Known rows, with every step that occurs
repeg -> naforit -> bomav: [-10 -12   3  14   2  -8   1  -4  -4   2   7  -8  -1   2  -1  -4   5 -12
  13 -13 -10   2   3  -2  14  -1  -3   6  -6  -9 -16  -5   0   4  -5]
bomav -> naforit -> lapimas: [  9  16   6  10  -2   5  -5  -2   3  -3  -4  11  -1   8   3 -18  -7  -5
   9  10   1  -5   3  -4  -8   4  -1  -3   0   2   9   1   5   7   1]
lavub -> tineku -> bomav -> naforit: [ -3  30   7 -11   3  11 -12 -14  -2   4  -7   9 -11   5 -11 -17 -24   3
  13   9   8  -2   1  -1  -9  16   7  -1   0  19  -8   2   8 -12  -9]
repeg -> zilo: [ -2  -7   3 -11   3   5  -8   0   2  -1   3   9  -4  10  -2   1   8 -10
  -5 -12   4   4   2  -3  -2   2  -5  -4  11  -2  -5   1   4   1  -9]
naforit -> bomav -> vesevi: [ -4 -16   0  16   0  -4   4   7   5   1   0   8  -6   4  -5  -9 -15  -6
  31  16 -15   0  -8   3  -3   3   6   1 -11 -10 -15   2   2 -17  -4]
tineku -> bomav -> naforit -> lapimas: [  9  26   9  10  -4   7  -6   0   1  -3  -6   8  -1   5   0 -19 -10  -4
   7   6   3  -3   4  -3  -8   7   0  -4  -3   3  11   6   6  -1  -2]
lavub -> tineku: [-11  36  -2 -11   7  -4 -10 -19  -1   9   1  19 -12   9  -9  -7   2 -10
  17  10  13   0  -8   1  -6  13  12   0  10   5 -27  -1   5 -22  -5]
paru -> lapimas -> fofa: [ 10  10   0   1   0 -11   9  -2   8   3  -5  -2  -4 -13   8   8  14  10
  26  25  14  -1 -14   1  -2   2  -3   0  13 -10 -12  -5  -5  12  11]
fofa -> lapimas -> zilo -> repeg -> naforit: [ -5 -12   3 -14   1   0  -6   3  -4  -4   5  -5   8   8   1   7  12  -5
 -14 -29  -2   3   6  -4  10  -5  -4  -1  10  11   5   0   4  12  -5]
naforit -> lapimas: [  6  22   3  12  -1  -2  -2   0   3  -1   0  10   1   4   4 -10   7  -8
   9   8   5  -1  -1  -2  -5   3   0  -3   4 -11   3   4   4  -2   1]
zilo -> lapimas -> fofa: [ 14  14   4   7  -1 -13   2   6  -2   1  -4   7   0  -3   5   5  18  -2
  14   7  19   3  -5   0  -2   1  -2   0  17 -19   0  -7  -4   7   1]
lapimas -> zilo: [ -2  -2  -6 -16   3   0   3   0   0  -1   1   6   2   1  -2   7  -2   6
  -6   7   3   0   0   2  -3   4   2  -3   4   4   8  -4  -2  -8  -3]
zilo -> repeg -> naforit -> lapimas -> fofa: [ 12   4   7   8  -5 -12   3  11   2  -4   0   6   3   3  10   1  28 -11
  15  -6  11   2  -1  -1   7  -6  -4   2  17 -13   2  -3   0  20   6]
fofa -> lapimas -> zilo: [ -1   5 -11 -16   4   0  -1  -8   0   4  -1  -1   9  -4  -1  11   4  13
 -10  11  -1  -1   1   2  -1   0  -1  -7   8   6  22  -4  -2  -7  -1]
tineku -> bomav: [ -3  31   5  -6   3   3  -8  -4  -3   4  -3   1  -6 -10  -7  -4  -7   5
   7   4  12   6  -3   1  -4  14   3  -1   5  -4  -7  10   6 -20 -11]
fofa -> lapimas: [  0  22  -7  -7   7  -2 -10 -20   0  10  -1  -3   4 -10  -1   4   8  14
   8  17   3  -1  -4  -1   1   3  -2  -5  17  -4   8  -1   2  -3  -2]
zilo -> lapimas -> naforit -> bomav: [ -5 -10   1  17  -1  -3   9   0  -4   0   4 -12   5  -6  -2   3   4 -12
   0 -12 -10   1   4   0   3  -5  -2   5 -14  -8  10  -5  -5   0  -4]
tineku -> bomav -> naforit -> lapimas -> zilo: [ 6  8  0 -4 -3  7  2  6  0 -5 -5  7  6  6 -1 -5 -8  2 -9  4 -1 -2  7  0
 -7  3  0 -6 -5 10 25  1  1 -6 -1]
lavub -> tineku -> bomav: [ -9  50   4  -9   4   2 -12 -12  -4   8  -3  10  -9  -2 -13  -7  -5  -4
  12   3  16   5  -4   3  -5  18  10  -1   4   4 -18   9   8 -33 -10]
lapimas -> zilo -> repeg: [ -2 -10  -4 -18   0   0  -2   6   0  -5   3   7   0   7  -2  14  11  -2
 -22 -16   3   2   6   0   6   0  -2  -2   9   9  12  -1  -1  -4  -5]
dolat -> fofa -> lapimas -> naforit -> bomav: [ -6 -12  -8  12   1  -4   5 -14  -3   6   5 -16   5 -13  -1   8   8   1
   7   1 -13   0   3   1   9  -9  -5   4  -6 -10  15  -6  -3   7  -1]
dolat -> fofa -> lapimas -> zilo: [  3   3 -14 -13   3  -2  -3 -14  -2   6  -1  -1   9  -6  -2  13   4  17
  -8  15   2   0   2   2   2  -2  -5  -6  11  -3  25  -6   0  -2   0]
zilo -> repeg -> naforit: [ -6  -9   8 -10   1  -2  -8   2  -4  -4   7  -2   0   8   0   0  10 -10
  -4 -29   2   4   3  -5  10  -1  -3   2  11   5 -12   1   6  14  -7]
naforit -> lapimas -> fofa: [ 13  13   2  10  -2 -13   4   5   4   0  -2   9  -1  -2   9   0  23  -4
  23  14  14   0  -5   1   0  -2  -2   0  17 -19   1  -4  -2  12   7]
lavub -> tineku -> bomav -> paru -> lapimas: [  3  25   3   0   0   5  -2  -7   3   5  -9  -2 -10  -8   0  -9 -18  15
   3  20  12  -2 -11   1  -9   9   6   0  -6   5 -29   8   1 -10   9]
dolat -> fofa -> lapimas: [  5  18 -13  -3   6  -5 -13 -28  -2  13   0  -4   3 -15  -1   7   8  19
  11  24   7   0  -3   0   4  -1  -8  -4  21 -15  12  -4   5   4  -1]
dolat -> fofa -> lapimas -> zilo -> repeg: [  2  -7 -10 -16   1  -1  -6  -4  -1   0   3   3   5   1  -2  19  16   5
 -22 -10   2   2   7   0   9  -5  -7  -4  14   4  23  -3   1   0  -3]
paru -> lapimas -> naforit -> bomav -> lutid: [-13   4  -6  19  -2  -1   5  -8   6   0   5 -10  -8  -7  -2  -6  -3  -9
  21   8 -14  -4   1   0   0   0   1  10 -17  -1 -18   5 -10   9  11]
lapimas -> naforit -> bomav -> vesevi: [ -5 -25   1  14  -1  -1   9   9   4  -1   1   1  -2   0  -3  -6 -15  -7
  26   9 -18   0  -7   3  -6  -2   7   2 -15  -5  -5   2   1 -11  -3]
paru -> lapimas -> naforit: [ -4  -2   0  -8   0   6  11  -5   4  -1  -1 -17   5 -18   3   6  -4   9
   4   7  -1  -3  -9  -2 -11  -1   0   0  -7  11   7   2  -3  11   6]

Rows
[ -1  -6  -7 -18   1   1  -5   0   0  -2   2   3   5   3  -2  17  16   3
 -23 -13   0   2   6  -1   6  -3  -4  -5  12  10  22  -2  -1  -4  -3]
fofa -> lapimas -> zilo -> repeg
[  4   0   0  12   0   0   5  -5   5   4  -5  -8  -8  -8   5  -6 -15  14
   4  20   1  -4  -9   0  -2   1  -1   3 -11  -3 -26   0  -4   4  12]
naforit -> bomav -> paru -> lapimas
[  0 -26   2   8  -1   0  -3   9  -7   1   3   2  -8  11   2  -7  -8  -1
 -14 -15  -4   0   8   2  11  -9   2   8  -5  -5 -21  -4  -1  10   3]
lapimas -> zilo -> repeg -> naforit -> bomav -> paru
[  7   9   8   4  -1   3  -8   7  -4  -4  -1   7   4  10  -2  -1   7 -15
 -16 -19   9   5   5  -5  -6   4  -5  -7   5  -8   6   0   2  -6 -11]
repeg -> zilo -> lapimas
[  3  -9   3  10  -2   0   3   0   3   0  -3 -11  -6  -4   5  -4  -9   8
  -4   4  -2  -3  -5  -1   3  -3  -2   4 -10   1 -25   1  -2  10  12]
zilo -> repeg -> naforit -> bomav -> paru -> lapimas
[  1 -16  -2  10   1   2   0   0  -5   7   1  -5  -6  -2   3  -6 -11   8
  -5   2  -4  -3   3   4   4 -10   4   8  -5  -8 -11  -3  -2  11   6]
fofa -> lapimas -> naforit -> bomav -> paru
[  5  13   5  -2   2   6 -11   3  -6   6  -4   7 -13  -1  -1 -13 -20  14
  -4   6  15   2  -1   4  -3   6   8   4   3  -7 -24   7   5  -6  -2]
tineku -> bomav -> paru
[  4   8  10   9  -4  -1  -5   7  -1  -7   4   4   6  10   6  -8  15 -18
  -3 -20   0   1   5  -5   4  -3  -3  -1   4  -3   4   5   6  11  -1]
zilo -> repeg -> naforit -> lapimas
[ -2 -18   6 -11  -2   2  -3   9  -3  -6   3  -5   3   9   3   2   2  -3
 -17 -25   0   2   4  -3   8  -5  -2   1   3  12  -7   1   2  16   1]
bomav -> paru -> lapimas -> zilo -> repeg -> naforit
[  4  -5  -5 -10   0   3   7   3   3  -1  -5  -1   1  -3   3   4 -12  17
 -12  16   3  -3  -4   2  -6   1   2  -3  -6   9  -2  -1  -5  -3   9]
bomav -> paru -> lapimas -> zilo
[ -8 -13  -2  12  -1  -2  13  -5   2   1   3 -18   3 -13   0   4   1  -3
   8   0 -14  -1  -2   0   3  -4  -3   5 -17  -2   2  -3  -6   4   3]
paru -> lapimas -> naforit -> bomav
[  2 -13  -3 -14  -2   3   1   7   2  -5   0   2  -1   4   1  12   4   5
 -26  -9   3   0   3   0   3  -3  -2  -2   3  12   5   1  -3  -1   3]
bomav -> paru -> lapimas -> zilo -> repeg
[ 4  5 -3 -3 -2 -1  5  6  2 -5 -1  9  7  6  2  1  4 -2 -9  5  1 -1  3  1
 -5  1  0 -5 -1  1 19 -1 -1 -7  0]
naforit -> lapimas -> zilo
[  4  -9  -1  -9  -4   3  -2   8   1  -8   1  10   2  12   0   6   8  -7
 -22 -16   0   0  10  -2   3  -3  -3  -4   4  13  22  -1   0   1  -2]
bomav -> naforit -> lapimas -> zilo -> repeg
[  4   1  -3 -10  -1   5   6   4   2  -1  -7  -3   1  -5   1   3 -14  17
 -14  14   4  -2  -3   3  -6   3   2  -3  -8   9   0   2  -3  -8   7]
tineku -> bomav -> paru -> lapimas -> zilo
[ -9 -10  -5  10   2  -3   7 -10  -2   5   4 -16   6 -11  -1   6   7  -1
   5  -3 -14  -1   3   1   7  -8  -2   4  -8  -5  13  -5  -4   3  -1]
fofa -> lapimas -> naforit -> bomav
[ -5 -31   3  11  -3  -3   6  15   2  -4   2   4   0  10  -4  -4 -10 -12
  16  -5 -20   1  -1   1   4  -3   4   1 -13  -2  -8   2   2 -11  -4]
lapimas -> zilo -> repeg -> naforit -> bomav -> vesevi
[ -2 -21   3  18  -3   0   8  13   2  -2   0   0   2   2  -4  -6 -15 -10
  19   5 -17   0  -5   2  -7  -2   6   1 -17  -7   0   2   0 -13  -4]
zilo -> lapimas -> naforit -> bomav -> vesevi
[  2 -11  -6  -3  -1   1   9   3   3  -1  -4  -4   1  -2   2   4 -11  14
 -12  13  -2  -3  -2   2  -2  -1   0  -1 -11   6  -2  -3  -7  -3   9]
naforit -> bomav -> paru -> lapimas -> zilo
[-11  -1  -3  20  -3   2   1   0   2  -2   6  -4  -5   2  -3  -6   1 -20
   9 -10 -14  -1   8  -1   0  -2   0   9 -15  -4 -11   4  -9   9   4]
repeg -> zilo -> lapimas -> naforit -> bomav -> lutid
[  7   8   1   2   1   3   1  -5   5   3  -6  -4  -8  -8   6  -6 -16  18
   4  24   8  -4 -12   0  -8   4   1   1  -3   0 -26   3  -1   5  13]
bomav -> paru -> lapimas
[  0 -19   0  10   1   1   1   4  -5   5   2  -1  -9   1   3  -8 -14   5
  -4   0  -2  -2   2   4   3  -8   6  10  -8  -9 -17  -3  -2  11   4]
lapimas -> naforit -> bomav -> paru
[ -6 -15   6 -14   0  -1  -4   7  -4  -7   6  -3   5  10   1   4  10  -9
 -13 -31  -1   3   6  -3   9  -2  -2   0   8  10  -1   0   4  12  -6]
lapimas -> zilo -> repeg -> naforit
[ -1   8   6   2   0   4  -3   9   3   1  -5   9  -6  -2  -8 -11 -22   2
  26  17  -1   4 -10   3 -11  12   9  -3  -4  -3 -12  12   8 -27  -9]
tineku -> bomav -> vesevi
[ 2 -1  1 -3 -2  0  4  8 -1 -7  1  4 10  9  3 -1  5 -6 -9 -6 -2  0  5  0
 -1 -1  0 -4 -2  3 16 -1  1  1  0]
repeg -> naforit -> lapimas -> zilo
[  1  -6   6  -5  -2   8   3   7  -4  -6   1  -8  10  -3   0   5   4 -10
 -17 -23   2   2   3  -3 -10  -5  -2  -2  -2   4  22   1   0   8  -7]
repeg -> zilo -> lapimas -> naforit
[  2  -6  -2  -8  -3   0  -1  10   1  -8   3  10   3   9   1  10  15  -9
 -24 -18   1   1   8  -1   4  -3  -3  -4   6   7  19   1   0  -3  -3]
naforit -> lapimas -> zilo -> repeg
[  1 -14  -3  -3  -2   2   9   5   1  -3  -3  -7   3   0   3   2 -11  10
 -12   5  -4  -3  -1   2   0  -3   0   0 -11   8  -5  -3  -5   3   9]
repeg -> naforit -> bomav -> paru -> lapimas -> zilo
[ -9 -22   2   9   0  -7   3   3  -4  -2   8  -7   2   7  -2   4  10 -15
  -3 -26 -13   3   8  -2  18  -6  -5   5  -6  -2  -5  -5  -2   4  -5]
lapimas -> zilo -> repeg -> naforit -> bomav
[ -5   3  -4 -12   4   5   1 -12  -1   4   1 -15  10 -16   1   8   5  10
   1   2  -2  -2  -3   0  -6  -6   1  -1   5   6  24   0   0  11   0]
fofa -> lapimas -> naforit
